Every row comes from one small tree of marks. The marks that hang from a mark follow it in brackets, in alphabetical order. Every link used is in the known rows. Which tree was each row made from?
Known rows
nidaf{dilepob mupevam}: [-13.7   0.3  -3.3   5.1  15.1   3.5 -17.5  22.1   7.5   8.9  -5.0  -0.8
 -45.7 -15.3  -9.6   3.6   3.5  14.7  -6.6  18.1 -14.4]
dofet{zake{fedos}}: [  6.1 -11.3  -7.1 -12.1  -9.0 -18.4 -32.1   6.1   6.7   6.9   6.8 -13.2
   0.6  21.0  -1.4  -9.7  17.6  -9.8   0.1 -18.5 -43.0]
fedos{dilepob{nidaf{vesab}} mupevam}: [ 19.1  -4.3  -3.9  31.3  -4.9  15.7  31.5  21.1  -4.4  22.8  -4.8   8.2
 -15.1  12.2  -4.1  -2.7  34.0  33.0 -22.6  58.3  12.0]
zake{dofet}: [  8.9  -0.9  -2.5  -8.0 -10.9  12.4   5.0 -11.6   1.2   4.1  -0.5  13.4
  10.6   5.4 -11.6 -11.7 -12.1  -3.9   7.2  -4.4  -8.6]
nidaf{dilepob{fedos} mupevam vesab}: [ -0.1  -3.7 -13.8  12.2  -6.0  12.7   7.5  22.5   5.4  10.9 -10.4   3.1
 -31.6  -4.8 -16.3  19.0  -4.1  54.0   8.2  27.4  -7.7]
vesab{nidaf{dilepob{fedos} mupevam}}: [ -1.2   3.0   2.1  12.6  13.5  23.5  -6.1  21.8   4.5  10.1  -3.2   1.1
 -25.5 -19.8  -7.6 -15.2   8.5  45.0   1.3  12.2  16.4]
fedos{dilepob mupevam{nidaf} zake{dofet}}: [ 23.9   0.7  11.3  19.6  10.7  19.5  -0.5   3.9   4.0  40.0   2.7  27.0
 -17.1 -25.1  -3.0  20.2  -2.4  20.6 -14.8  40.0 -20.3]
dofet{zake{fedos{mupevam}}}: [ 17.7 -18.1  -5.8 -15.8   0.3  -5.3 -37.2  21.8  17.4  15.0   9.1 -10.5
   8.5  14.3  -0.5  -5.2  24.1 -12.5  -5.2   8.5 -42.9]
fedos{mupevam{nidaf} zake{dofet}}: [ 14.2  -2.6   4.2   7.2   3.6  19.4 -14.7   2.3  12.8  33.9   5.6  30.6
 -15.9 -21.5  -4.8  35.7 -28.0  24.1  -8.3  24.7 -21.0]
dilepob{fedos{mupevam{nidaf} zake{dofet}}}: [ 29.5  -5.9   2.0  10.9  -4.6  33.1  -4.7  -0.9  15.5  21.4   5.5  29.0
  -8.2 -25.0  -4.8  49.2 -32.4  35.9   7.1  29.3 -10.7]
zake{dofet fedos}: [  6.7  -0.8 -13.6 -22.7  -9.5  -3.1 -20.2 -10.1  11.2  18.6   1.7   8.6
   9.8  14.5  -6.2  -9.0  -4.8 -13.9   7.2 -20.4 -18.5]
dofet{zake{fedos{dilepob{nidaf}}}}: [ 16.2  -7.9  -4.0  19.3  -9.0  -9.7 -12.1   7.6  -3.0   7.1   6.3 -13.0
 -28.3  22.8  -1.6 -18.5  46.1  -4.0 -16.3   5.7 -28.0]
zake{fedos{dilepob{nidaf}}}: [  8.4   3.2  -8.9  18.2  -0.3  -6.2  -4.4   4.8   0.7  12.9   2.0  -3.9
 -30.2  12.5   5.8  -8.6  35.0  -2.8 -17.1   9.7   5.3]
mupevam{nidaf}: [ -4.6   1.2   7.5  10.1   0.8  -0.2   4.5  -7.9  -1.2   5.3   4.3   2.7
 -22.8  -3.4   2.3  19.7 -14.9  11.2 -10.1  -3.6   5.3]
dilepob{fedos{mupevam} nidaf}: [ 27.1 -11.2  -5.3  19.3  -8.4  36.2  10.2  14.8  14.6  -9.6   4.2   5.1
 -13.1  -2.8  -0.6  22.0   5.8  21.4   0.6  38.8  24.8]
mupevam{nidaf{dilepob vesab}}: [-12.2   3.4  -7.6  24.8  -1.1  -6.3  19.6  19.8  -9.5  21.4   0.6   6.3
 -35.3   4.0 -19.9  18.9 -11.1  45.5  -7.4   2.5  -8.6]
dilepob{fedos{mupevam zake{dofet}}}: [ 33.4  -7.1  -5.9   0.1  -5.7  34.2  -9.4   6.9  17.0  16.2   1.4  24.2
  14.5 -20.2  -8.6  30.1 -16.0  25.0  16.3  32.5 -15.6]
fedos{dilepob{nidaf} zake{dofet}}: [ 17.4   6.8  -1.6  30.0  -7.3  14.9   3.2  -4.5  -5.4  23.2  -1.2  22.4
 -30.8  -9.5  -8.8   2.7   8.3  21.1 -10.0  26.2  -8.8]
dofet{zake{fedos{mupevam{nidaf{dilepob}}}}}: [  7.2 -14.9  -5.4   8.2  11.2  -6.7 -32.4  37.8  13.3  21.1  15.3  -8.7
 -30.9   4.2 -14.0   9.7  16.8   6.6 -11.1   4.5 -47.8]
dofet{zake}: [  8.3 -11.1   5.0   2.8  -9.6  -3.4  -8.0   3.2  -3.7  -4.2   5.1  -8.1
   1.5   9.6  -7.0 -10.4  10.6  -0.8  -0.1  -4.0 -32.9]
fedos{dilepob{nidaf{vesab}} mupevam zake}: [ 17.3  -0.1  -6.1  38.6  -0.3  10.5  12.7  27.0  -0.6  40.0  -4.8  17.2
 -26.3  -6.5  -2.5  17.3  26.8  51.3 -22.9  62.7  -5.6]
zake{dofet fedos{dilepob{nidaf}}}: [ 16.6   2.4 -10.7   9.5  -9.5   5.9  -0.7  -8.2   2.5  20.1   1.5   9.6
 -20.0  17.2  -6.5 -17.7  23.8  -6.4  -8.6   6.0  -3.0]
vesab{nidaf{dilepob mupevam}}: [-16.7   6.7   3.8   8.9  21.0   9.5 -16.3  25.4   1.5  23.7  -3.5   2.7
 -33.6 -16.7  -6.9 -31.6  13.0  32.2 -14.5   9.2   8.0]

Which tree is each row?
[  8.0  -0.7  -2.9  19.4  13.0  17.9 -13.0  26.4  11.3  34.1   7.6  28.1
 -33.2 -28.0 -19.8  32.9 -19.6  30.7  -4.7  23.7 -30.2]  fedos{mupevam{nidaf{dilepob}} zake{dofet}}
[ 18.4  -9.0 -16.4  13.5  -2.8  21.1  21.5  38.8   5.5  11.2  -1.0   3.9
   3.9  -0.4 -20.3  16.2   7.2  45.5  13.9  36.4  -4.2]  nidaf{dilepob{fedos{mupevam}} vesab}
[ -2.0   1.0 -16.4  18.7  -2.1   6.8 -10.7  25.9   9.1  27.5 -10.5  10.9
 -42.0 -24.1 -13.3  41.2 -10.6  72.9   6.3  32.1 -24.1]  nidaf{dilepob{fedos{zake}} mupevam vesab}
[ 18.2  -8.0 -12.2 -24.8  -0.7   9.9 -22.9   6.6  21.6  24.8   4.2  12.5
  17.4  10.7  -5.3  -6.3   1.3 -15.1   3.4   7.6 -18.4]  zake{dofet fedos{mupevam}}
[ 23.0 -14.0   9.9   8.5   7.8  -6.1 -19.0  15.7   4.3  25.4  10.5  -9.3
 -14.4   8.0   3.2  -0.2  35.2  -3.5 -20.5  20.6 -39.6]  dofet{zake{fedos{dilepob mupevam{nidaf}}}}
[  8.5  -9.8   0.5  14.2  -4.2  -5.1 -30.5   6.7   6.8  15.7  -0.8 -12.0
 -56.7  12.1   5.3 -14.6  44.3   3.0 -26.6  25.1 -31.7]  dofet{zake{fedos{dilepob{nidaf{mupevam}}}}}
[  1.7  -3.3  -5.2   7.7   6.7  18.8  -7.4  18.3  11.0  -4.5  -4.6  -2.7
 -38.1 -18.3 -10.6  19.3  -0.2  28.0   8.5  22.2  -4.5]  nidaf{dilepob{fedos} mupevam}
[ 15.4   2.5  -6.1  -8.8  -2.2  -2.4  -6.9  -7.6   1.5  23.3  -0.3   4.4
   9.9  12.8  -3.9 -24.1  20.8 -15.6  -0.2  -2.7 -19.8]  zake{dofet fedos{dilepob}}
[ -2.9   0.5  -9.4  29.9  10.8   0.3  -1.7  41.6   4.3  44.3   1.5  19.1
 -36.5 -20.3 -15.0  43.2 -10.4  62.9 -13.3  35.0 -25.4]  fedos{mupevam{nidaf{dilepob vesab}} zake}
[  5.6  -6.4 -11.0  17.2 -24.7  22.8  14.8  -0.5   8.1   3.8 -10.7   8.4
 -43.7   6.5  -1.1  27.4  -7.3  56.1  -5.2  36.0  15.7]  dilepob{fedos nidaf{mupevam vesab}}
[  1.0  -3.6   1.6  19.2  19.5  11.4   1.6  31.9   7.0  11.3   8.5   5.7
 -31.5 -15.3 -12.0  20.5   0.5  16.7 -12.3  23.2  -5.2]  fedos{mupevam{nidaf{dilepob}}}
[ 22.0  -0.4  -7.2   2.5 -14.6  21.3  -6.5  -9.6   7.5   9.5  -0.2  21.2
   7.8 -16.2  -8.9  28.4 -24.7  26.1  21.7   3.6 -13.8]  dilepob{fedos{zake{dofet}}}
[-15.9  -0.2 -11.2   9.3   1.8  -1.7   0.0  24.6   2.9  23.2 -11.2   3.9
 -40.1  -1.0 -16.8   5.8   1.4  41.5  -7.9  23.7 -18.8]  nidaf{dilepob mupevam vesab}
[ 18.6  -3.4  -3.5  -3.8   2.8  18.8 -18.5   9.2  14.2  30.0   0.7  25.5
   6.5 -18.2  -7.4  15.8 -12.8  12.3   0.9  28.8 -24.4]  fedos{mupevam zake{dofet}}
[  9.2   4.2   2.4  25.7  -1.5  18.9 -13.3  -6.2   5.6  28.4  -8.8  23.5
 -59.3 -19.6  -2.4   8.2   6.1  27.8 -19.6  44.5 -13.4]  fedos{dilepob{nidaf{mupevam}} zake{dofet}}
[  8.7   0.4  -6.7   2.7  -4.8   9.9 -16.7  -9.5  10.9  25.9  -5.8   8.6
 -48.4   8.7  -0.3 -11.1  21.5   0.5 -19.2  23.7  -8.5]  zake{dofet fedos{dilepob{nidaf{mupevam}}}}
[ 17.6  -3.9 -15.3  17.1  -3.4   1.0   9.0  23.4   4.3  36.8  -2.5   3.6
 -16.2  21.4   0.0  -5.7  41.1  24.2 -22.3  42.5   0.4]  zake{fedos{dilepob{nidaf{vesab}} mupevam}}
[  7.7  -4.5 -12.0  -2.0  10.3   9.3 -19.8  22.7  18.5  29.4  10.4  13.8
 -21.9  -0.1 -19.4  10.5  -5.6   3.4  -4.2   4.0 -23.7]  zake{dofet fedos{mupevam{nidaf{dilepob}}}}
[ 12.9   1.4   5.0  30.0   9.0   1.1  11.4  19.0  -3.7  52.2  -2.6  17.3
 -20.4 -16.9   2.6  33.4   8.1  53.3 -22.6  51.2 -16.5]  fedos{dilepob mupevam{nidaf{vesab}} zake}
[ 27.8  -0.5   4.7   8.9   9.6  18.0  -6.7  12.6   5.0  32.8  -1.1  22.2
   6.8 -21.4  -6.4   3.5  13.7   8.9  -5.3  45.0 -25.9]  fedos{dilepob mupevam zake{dofet}}
[ -3.4  -3.5 -18.4   7.2   7.7  -8.0  -7.2  37.3  10.7  42.2   4.5   4.2
 -26.1   7.7 -13.0  21.1   3.5  35.5 -11.4  13.9 -19.6]  zake{fedos{mupevam{nidaf{dilepob vesab}}}}
[ 16.9   3.2  -3.9  23.3  20.4  26.3 -14.0  45.3   8.3  28.7   5.2  12.7
  -0.8 -34.7  -9.0   1.7  12.5  55.2   4.4  26.3   4.8]  vesab{nidaf{dilepob{fedos{mupevam zake}}}}
[ 25.2 -11.0 -14.2  21.8 -21.6  30.9  27.7  17.7   7.6   4.6  -1.6  10.0
  -7.8  11.1  -6.8  25.9   5.0  47.1   0.2  45.3  21.3]  dilepob{fedos{mupevam} nidaf{vesab}}
[ 10.8 -17.0  -6.7  -1.2 -12.1 -10.9 -16.4  18.4   8.8  35.7   7.7  -1.8
  -6.2  24.7  -5.2  13.4   6.1  26.3 -15.1  10.7 -42.2]  dofet{zake{fedos{mupevam{nidaf{vesab}}}}}
[  8.3  -5.8  -3.0  15.6 -11.0  28.6   0.4  -3.0  13.2  -9.5  -5.4   3.9
 -49.3  -8.0   4.8  27.4  -4.2  28.6  -4.9  31.2  20.5]  dilepob{fedos nidaf{mupevam}}
[ 14.8  -2.9   7.5  23.3   5.2   7.3  28.3  15.2  -6.9  34.0  -1.9   9.1
 -10.0   2.7  -1.1  11.3  14.7  34.5 -22.1  44.1   0.4]  fedos{dilepob mupevam{nidaf{vesab}}}
[ 11.5  -6.7 -13.5 -12.8 -12.2   3.7  -4.0   1.7  13.6  44.4   2.9  20.7
   1.7  21.7  -8.0  14.6 -15.8  22.4  -8.3  10.0 -18.2]  zake{dofet fedos{mupevam{nidaf{vesab}}}}
[ 27.8  -3.8  -4.2 -12.5   7.2   9.7 -10.4   6.8  12.1  30.8   1.6   7.8
  18.4   7.5  -4.4 -19.4  27.9 -18.2  -4.1  23.3 -19.5]  zake{dofet fedos{dilepob mupevam}}
